Each row was made from one walk, in order. Every step used is in the known rows, and no mark comes twice. Write each row's walk.
Known rows:
N -> Y -> C -> T -> F: [-0.981 -0.399  1.527 -1.278 -2.773  2.391 -2.803  2.711  0.645 -1.673
  0.583  2.297  1.341 -1.536 -0.657 -0.063 -1.617 -0.329 -0.983  0.335
 -0.987 -2.933  0.766  0.546  1.216  2.443 -1.301 -1.490 -0.347 -1.333]
R -> N -> Y -> C: [-0.876 -1.451  1.166 -1.650  0.484 -1.915 -0.489  1.623 -2.926 -4.030
 -2.329 -1.613  0.869  1.729  1.545  0.715  0.578  0.412 -1.999 -0.412
 -0.327  0.503 -0.964 -1.027 -0.019  1.717 -1.270 -2.913  0.163  0.892]
H -> D: [ 1.476  1.562 -0.835 -0.115 -0.857  0.848 -1.065  0.142 -2.957 -0.480
 -0.479 -2.152 -1.123  3.622 -0.677 -0.509  0.049 -0.504 -0.932 -0.289
  1.911  1.022 -2.769  0.528  0.146 -2.620 -0.526  2.996 -2.824  0.402]
F -> T -> C: [-1.258 -1.186  1.506  0.541 -0.669  0.791  0.511 -1.523  1.192  0.613
 -1.529 -0.076 -2.422  3.245 -0.177  0.144 -0.830 -0.799  0.645 -1.484
 -0.236 -2.772 -1.230 -0.291  0.963 -3.541 -2.346  0.046 -0.570 -1.005]
H -> D -> Z -> N -> X -> F: [ 2.925  2.569 -2.631  1.062 -0.926 -0.110 -0.750 -0.771 -1.767  2.510
  1.292 -0.855  1.954 -1.484 -0.077 -0.596  1.444 -1.453 -0.506  0.361
  2.040  3.664 -0.497  0.207 -1.213 -0.303  0.236  0.562 -1.280  1.818]
Y -> N -> X -> F: [ 0.300 -0.186 -2.693  0.732  0.342 -1.187 -0.356 -2.219  1.514  0.708
  0.678 -3.761  0.341  0.220  0.848  0.171  2.144 -0.217 -0.292  0.854
  0.501  3.014 -0.260  0.168 -0.219 -1.634  2.477  0.749  1.150  1.135]
Y -> C -> T -> F -> X -> N -> E: [-0.789  3.635  1.438  1.545  0.429  0.641  0.890  2.666  0.470  1.524
  3.159  4.148  1.892 -2.097 -0.359  1.741  2.992 -0.054 -0.598 -0.909
 -0.491 -1.013  1.639  0.222  1.000 -3.557 -0.517  0.133  2.493 -2.071]
X -> F -> T -> C -> Y: [-0.661 -1.133  1.016  0.684 -0.869  1.181  0.197 -1.819  1.818  0.343
  0.448  1.458 -2.151 -1.518 -1.111  0.048 -2.217 -0.292  2.306  0.347
 -1.262 -0.929  0.159 -0.588 -0.082  0.229 -0.413 -0.048  0.573  0.564]
F -> T: [ 0.186 -1.321 -1.979  0.110  0.244  0.035  0.167 -2.101  0.142 -0.825
 -1.851  0.129 -1.776  3.263 -1.445 -0.301 -0.094 -0.496  0.836 -1.559
  0.649 -2.241 -2.492 -0.458  0.429 -2.595 -1.445  1.014 -1.192 -0.752]
N -> R: [-0.901 -2.407  0.933 -0.402 -1.710 -1.019 -0.902 -0.093  0.318  0.275
 -1.588 -2.906  0.232  2.466  1.016 -0.797 -0.755 -0.241 -1.699  0.079
 -0.202 -0.735 -1.341 -0.316 -0.043  1.613  1.925  1.905 -0.012 -0.437]
R -> N: [-0.784 -0.840 -1.728 -0.055  1.831 -1.655 -0.735 -0.960 -2.452 -2.063
 -1.380 -2.504 -1.099  3.788  0.255  0.330  0.755  1.345  0.238 -0.188
  1.012  1.065 -0.634 -0.312 -0.355 -1.794 -0.006  1.801 -1.806  1.199]
Y -> C -> T -> F -> X: [-0.317  1.141  1.520  1.049 -1.022  2.048 -0.634  2.429  3.308  0.467
  0.818  3.417  0.807 -0.593 -0.239  0.101  0.580  0.878  0.352 -0.874
 -0.413 -1.967  0.166 -0.264  1.337 -2.243 -2.563 -0.136  0.272 -0.744]
X -> F -> T -> C -> Y -> N -> S: [-1.684 -2.035  0.738  0.119  1.058  0.286 -0.603 -3.714  0.592  0.678
  1.363  0.514 -2.979 -2.995 -0.350  0.336 -0.951  0.544 -0.645  1.515
 -0.278  0.163  1.123 -0.430  0.529  1.709  2.111 -0.565  2.752 -0.786]
R -> N -> X: [ 0.341  0.917 -2.201 -0.218  1.316 -2.623  0.899 -1.087  1.452 -1.097
 -0.606 -3.402  0.230  3.525  0.679  0.894  1.197  0.975 -0.832 -0.819
  0.582  1.420 -0.793  0.242 -0.427 -1.867  0.501  0.336 -0.516  1.218]
R -> N -> Y -> C -> T: [-1.344 -0.592  0.142 -1.521  0.043 -0.720 -1.005  1.934 -2.435 -3.283
 -2.137  2.305  0.576  1.315  0.685  1.626  0.660  0.448  0.547 -0.048
  0.070 -0.707  0.161 -0.385 -0.359  2.426 -2.861 -2.447 -0.237  0.578]
F -> T -> C -> Y: [-0.718 -0.547  1.291 -0.669  0.336  0.268  1.722 -1.193  1.298 -0.290
 -1.228  0.350 -2.536  1.180 -1.505  0.538 -2.891  0.706  1.686  0.048
 -0.990 -2.231 -0.236  0.248 -0.252  0.699 -0.860 -0.093  0.021 -0.459]
H -> D -> Z -> N -> S: [ 1.449  0.959 -0.568 -0.188  0.533 -0.450 -1.820 -1.365 -4.553  1.153
  0.070 -1.159  0.007  0.761 -0.480 -1.050  0.757  0.021 -4.062  0.335
  3.179  1.121 -1.223  0.606 -0.266  1.183  1.133  1.819 -1.977 -0.522]
H -> D -> Z -> N -> X -> F -> T: [ 3.662  1.927 -3.719  1.205 -0.556  0.334  0.058 -2.195 -1.749  2.481
  0.872  2.284  0.755 -2.217 -1.299 -0.344  0.942 -2.843  1.537 -0.949
  2.104  2.552 -1.320 -0.921 -1.068 -1.159 -2.032 -0.667 -0.932  0.623]
D -> H: [ 0.047 -0.461  1.081 -0.351  1.223 -1.451 -0.814 -1.477 -0.525 -1.929
 -1.526 -3.032  0.186  3.698  0.321 -0.871  2.308  0.852 -1.043 -0.610
 -0.168 -0.053 -4.236  1.063 -0.353 -3.140  1.273  2.428 -2.854 -0.613]
D -> Z: [-0.067 -0.943 -0.199  0.051 -0.522 -0.197  0.017 -0.205 -0.485  1.634
 -2.277 -2.884  0.624  3.011 -1.106 -0.971 -0.047 -0.198 -0.647 -0.381
  0.468 -1.024 -0.957  0.959 -0.274  1.805  1.120  1.645 -1.466  0.424]
D -> Z -> N -> R: [-0.167 -2.584 -0.156 -0.598  0.109 -1.868 -0.656  0.059 -2.957  1.640
 -2.216 -1.926  1.658  0.501  0.873 -0.980 -0.465  0.334 -1.127  0.950
  0.683  0.558  0.600 -0.585 -1.364  4.495  1.509  1.154 -0.478 -0.373]
Y -> C -> T -> F -> X -> N: [-0.549  0.877  1.247  1.952  0.185  1.977  0.478  2.556  0.772 -0.120
  1.818  4.858  0.912 -0.235 -0.385 -0.368  2.886  0.814  0.399 -0.676
  0.331 -1.005  1.025  0.439  0.985 -3.626 -1.465  0.006  0.731 -0.190]
C -> T -> F -> X -> N -> E: [-0.312  3.610 -1.514  1.570  1.794  0.694  0.291  1.519  0.562  1.848
  3.577  3.163  0.856 -2.043 -0.506  0.707  1.844  0.080  0.732 -0.455
  0.198 -1.149  2.209  0.954  1.059 -3.539  1.369  3.021  0.056 -2.367]
Z -> D: [ 0.296  1.515 -1.295 -0.072  0.038 -1.502  0.387  0.012 -2.970 -1.257
 -1.400 -2.753 -0.604  1.993 -0.533 -1.397 -0.076  0.595 -0.603  0.425
  1.346  1.175 -1.354  0.222 -0.405 -1.812 -0.286  2.454 -0.917  0.430]
R -> N -> X -> F -> T -> C -> Y: [-0.023  0.509 -0.498  0.506  0.539 -0.847  1.807 -2.085  3.140  0.197
  1.284  1.081 -1.252 -2.163 -0.286  1.467 -1.426  0.037  2.630 -0.153
 -1.234  1.182  0.945 -0.799 -0.664  0.089 -0.770 -2.390  1.465  1.366]
H -> D -> Z: [ 1.662  1.316 -0.651 -0.161 -1.350  1.175 -0.554  0.507 -3.554  2.024
 -1.492 -2.036  0.175  2.582 -1.434 -1.247 -0.417 -1.351 -0.559 -0.620
  1.780  0.829 -2.112  0.922 -0.412  0.848 -0.350  2.020 -2.969  0.577]

Write each row's walk:
[ 0.640  0.616 -0.649  0.504  0.841 -1.008  1.485 -2.429  2.992  0.192
  1.546  1.516 -0.639 -2.967 -0.077  1.140 -1.211  0.527  1.640  1.058
 -0.726  0.696  1.159 -0.555 -1.068 -0.627 -0.503 -1.528  1.472  0.914] => Z -> N -> X -> F -> T -> C -> Y
[-1.168 -0.584  1.470 -1.338 -1.965  0.340 -1.085  2.174  0.063 -2.029
 -2.104  1.753  0.947  1.674  0.004  0.903  0.367 -0.255 -0.528 -0.163
 -0.305 -2.712 -0.800  0.651  0.411  2.423 -1.982 -1.706  0.015 -0.185] => N -> Y -> C -> T
[ 0.139  0.395 -2.451  1.248  0.144 -1.680 -0.559 -1.809  1.838 -0.426
  1.088 -2.314  0.548  0.664  1.138  0.302  1.844 -0.080  0.009 -0.189
  0.272  2.682 -0.356 -0.418 -0.252 -2.357  1.103  0.413  0.137  2.190] => R -> N -> X -> F
[ 1.630  1.581  0.327 -1.532 -1.758  2.824 -3.044  3.506 -5.679  0.035
  0.795  4.372  2.554 -4.038 -1.236 -0.441 -1.466 -0.856 -0.145  1.047
  1.189  0.071  1.480  0.261 -0.391  4.564 -3.017 -1.711 -2.115 -1.029] => H -> D -> Z -> N -> Y -> C -> T -> F
[-0.104  1.235  0.767 -1.502  1.680 -1.895  2.477 -0.429  2.018  0.669
 -0.418 -4.618 -0.620  0.851  0.508  1.438 -1.457  2.292 -0.282  1.844
 -0.914  1.755  1.729  1.435 -1.108  2.086  2.574 -0.309  1.640  0.550] => T -> C -> Y -> N -> X
[ 0.033  0.509  1.599 -0.711 -1.090  1.957 -0.862  3.542  2.960 -1.096
  0.200  3.273  1.856 -2.279  0.628 -0.587 -0.708  0.079 -0.518 -0.953
 -1.069 -3.100  0.458 -0.175  1.674  1.385 -1.835 -1.962 -0.098 -1.321] => N -> Y -> C -> T -> F -> X
[-1.419 -3.329  0.850 -0.412 -0.404  0.149 -0.242 -1.631 -0.894  1.579
  0.051  0.626 -1.666 -3.781  0.517  0.321 -2.178 -0.306  2.377  1.956
 -1.488  1.315  1.780 -1.903 -0.873  4.295  1.205 -0.752  2.729 -0.453] => X -> F -> T -> C -> Y -> N -> R
[-0.451 -1.437 -1.868 -1.746  1.736 -1.768 -1.052  0.435 -2.813 -3.789
 -1.883 -2.530 -0.081  1.940  1.361 -0.471 -0.499  0.409 -0.761 -0.145
  0.215  0.110 -0.386 -0.324  0.081  1.757  0.688 -0.023 -2.242  0.517] => R -> N -> Y
[ 1.398  1.429  0.147 -1.674 -0.907  0.869 -1.326  2.894 -6.270 -0.222
 -1.827  3.877  1.957 -0.840 -0.656  0.615  0.259 -0.850  0.137  0.542
  1.839  0.333 -0.051  0.258 -1.205  4.484 -3.685 -2.134 -1.581  0.177] => H -> D -> Z -> N -> Y -> C -> T
[-1.276 -0.017  2.697 -0.900 -0.003 -0.199  0.903  0.359  1.292 -0.418
 -0.890 -2.762 -1.444  1.900 -0.304  0.320 -2.521  1.998 -0.306  1.415
 -1.003 -1.008  0.420  1.254 -0.418  1.462  1.338  1.345 -0.372  0.626] => T -> C -> Y
[-1.593 -1.743  1.114  1.933 -1.814  1.648 -0.763 -2.221  1.825  1.238
  0.161  1.070 -2.153  0.622  0.037 -0.252 -0.087 -1.946  1.498 -1.055
 -0.578 -1.379 -0.914 -0.930  1.121 -4.052 -1.881  0.031 -0.078 -0.055] => X -> F -> T -> C
[-0.958 -0.907  2.779  1.344 -1.407  1.593 -0.011  3.351  1.044  1.160
  1.723  4.784  1.997 -1.737  0.704 -0.756  1.840  0.083 -0.367 -0.577
 -0.493 -0.845  1.281 -0.466  0.638 -0.294 -0.531 -0.432  2.111 -1.032] => Y -> C -> T -> F -> X -> N -> R
[ 1.395  1.062 -2.563 -1.947  2.690 -2.571  2.012 -1.075  0.807 -0.643
 -0.672 -4.433 -0.038  0.945 -0.595  1.168 -0.687  2.533 -0.297  1.864
  0.055  2.369  0.604  1.347 -1.410  3.094  3.442  0.778  1.110  0.865] => C -> Y -> N -> X
[-1.600 -2.192  2.648 -1.930  0.624 -1.213  0.582  0.508 -1.605  0.924
 -1.306 -3.556 -0.905 -0.280  1.314  0.496 -2.695  1.837 -0.200  2.704
 -1.236  1.379  2.060 -0.101 -1.116  5.599  2.971  0.739  1.987 -0.440] => T -> C -> Y -> N -> R
[ 0.768  0.397 -0.543  0.769  0.725  1.177 -0.558  0.858  2.949 -0.003
  1.094 -1.462  0.167  0.069  0.459 -1.917 -0.552  0.719 -0.951 -0.916
 -0.156 -1.246 -0.323 -0.269  1.642 -2.841  0.919  2.206 -1.647 -0.806] => T -> F -> X
[ 0.754  0.511 -0.533 -1.458  2.021 -1.417  3.080 -1.676  2.060  0.675
 -0.971 -1.402 -1.611  0.183 -0.767  1.755 -1.628  1.016  1.480  0.403
 -0.801  0.382  0.932  0.334 -0.760  1.153  0.292 -1.686  1.850 -0.542] => F -> T -> C -> Y -> N -> X
[-0.407 -1.289  2.483 -1.508 -1.496 -0.851 -0.440  1.796 -0.434 -2.920
 -2.356 -2.307  1.312  2.167  0.798  0.038  0.040 -0.486 -3.130 -0.411
 -0.836 -1.627 -1.991  0.059  0.540  1.730 -0.221 -2.332  0.420  0.160] => N -> Y -> C
[ 2.249  2.115 -0.590  1.478 -1.390  0.938  0.392 -1.455 -0.672  3.930
  1.146  2.207  0.198 -2.042 -0.092  0.047  0.249 -3.035  1.372 -1.017
  1.256  1.686 -0.036 -0.727 -0.679 -2.106 -3.088 -1.775 -0.570  0.324] => H -> D -> Z -> N -> X -> F -> T -> C
[ 0.472  0.137 -0.774  1.711  1.868  1.026  0.415  1.045  0.255 -0.529
  2.046 -0.274  0.266  0.283  0.145 -2.365  1.616  0.799 -0.770 -0.719
  0.423 -0.250  0.283  0.458  1.322 -4.357  2.062  2.420 -1.281 -0.252] => T -> F -> X -> N
[-0.447 -0.001  0.759  1.845 -2.443  0.499  0.820 -2.344  5.611  2.014
  0.904  0.032 -0.808  0.128  0.311  0.400  0.205 -2.390  0.593 -1.772
 -1.024 -1.369 -0.906 -0.426  0.939 -4.253 -1.315 -1.448  1.226 -0.067] => N -> X -> F -> T -> C
[ 0.298  0.627  0.630  0.599 -1.347  0.143  1.683 -2.032  5.709  1.454
  1.227  0.433 -1.005 -1.820 -0.899  0.792 -1.835 -0.750  1.343 -0.222
 -1.638 -0.716  0.044  0.138 -0.111  0.009  0.113 -1.577  1.771  0.598] => N -> X -> F -> T -> C -> Y
[ 0.122 -1.543  0.742  1.109  0.245  0.627 -0.082  1.773  0.662  0.655
  1.840 -0.190  1.288 -1.284  1.375 -2.925  0.662  0.176 -1.538 -0.730
 -0.253 -0.104  0.699 -0.448  0.941 -0.911  2.946  1.941  0.150 -1.157] => T -> F -> X -> N -> R
[-1.118  1.168 -0.247 -0.295  1.617 -0.645  0.669 -2.210 -1.352  1.797
  1.319 -0.110 -1.734 -4.078 -0.763  2.773 -1.086 -0.599  2.067  1.482
 -1.296  1.296  2.109 -1.134 -0.490  1.199  1.429 -0.336  3.115 -1.484] => X -> F -> T -> C -> Y -> N -> E
[-0.717 -0.020 -0.508  1.765 -0.394 -0.505  0.663 -2.504  3.129  1.139
  0.949  0.717 -1.081 -0.170  1.080  1.096  0.524 -1.635  1.750 -1.651
 -0.547  0.627  0.217 -1.237  0.355 -4.160 -2.293 -2.243  0.976  0.690] => R -> N -> X -> F -> T -> C
[-0.414 -1.722 -0.833 -0.757  0.809 -0.733  0.041  0.743 -2.999 -3.144
 -1.017 -1.785  0.294  2.595  0.310 -1.614  1.192 -0.312 -1.859 -0.063
  0.454 -0.734 -0.585  1.342  0.199  0.267  2.479  0.850 -1.355  0.371] => X -> N -> Y
[ 0.488 -0.626  2.366  0.079  0.504  0.745  0.456  3.557  0.032 -2.495
  0.958  0.702  2.174 -1.572  1.479 -1.966  1.294 -0.238 -3.023 -1.136
 -0.776 -0.991 -0.062 -0.210  1.524 -0.772  0.828 -2.291  0.582 -0.415] => T -> F -> X -> N -> Y -> C
[ 2.979  2.597 -0.636  0.250 -0.303  0.763  1.549 -1.002 -0.476  3.054
  1.434  2.609  0.204 -4.268 -1.223  0.459 -1.720 -1.528  2.146  0.500
  0.497  2.355  0.871 -0.248 -1.614  2.009 -1.410 -1.950 -0.042  0.924] => H -> D -> Z -> N -> X -> F -> T -> C -> Y
[-1.208 -2.749  0.627  0.480 -0.572 -1.123  0.055  0.137 -2.302 -0.235
 -0.536 -1.763  0.363  2.783  0.660 -1.334  1.330 -0.141 -1.719  0.222
  0.387  0.429 -0.531  0.375 -0.426  0.280  2.872  2.168  0.281  0.061] => X -> N -> R
[-0.936 -1.694 -0.365  0.078  1.341  0.724  0.207 -2.320 -1.154  0.446
  0.146  0.547 -2.605 -2.151 -0.827  0.717 -1.349  0.417  3.162  1.613
 -0.667  1.262  1.273 -0.892 -0.603  0.949  0.155 -0.154  1.460  0.327] => X -> F -> T -> C -> Y -> N
[ 0.964  0.516 -2.775 -0.654  1.424 -1.592  0.603 -1.785  1.508 -0.006
  0.929 -3.320  0.315 -1.797 -0.341  0.696  0.272  1.367  0.579  2.500
 -0.379  3.634  0.812  0.625 -1.398  2.694  4.016  0.690  1.664  1.867] => C -> Y -> N -> X -> F
[-1.278 -0.402  0.339 -1.357 -0.889  1.334 -2.826  2.578 -2.013 -2.856
  0.478  2.894  1.157 -1.804 -0.025  0.533 -0.940  0.607  0.247  0.436
 -0.551 -1.025  1.820 -0.385  0.657  2.703 -2.287 -2.085 -0.560 -0.568] => R -> N -> Y -> C -> T -> F
[ 0.105  1.139 -1.348  0.882  0.297  2.254 -1.046  1.038  3.376  0.702
  1.240  2.359 -0.099 -0.472 -0.395 -1.017 -0.566  1.002  1.543 -0.446
  0.240 -2.305  0.747  0.457  1.310 -2.349 -0.872  2.740 -2.119 -1.261] => C -> T -> F -> X
[-0.390 -0.121  1.064  0.154  0.813  0.022  1.826  3.191 -0.079 -2.042
 -1.462  4.071  1.315  1.116  1.203  0.031  3.139 -0.005 -0.270 -1.256
  0.099 -1.727 -0.230  0.585  0.386 -0.195 -1.566 -2.192  0.397  0.447] => F -> X -> N -> Y -> C -> T
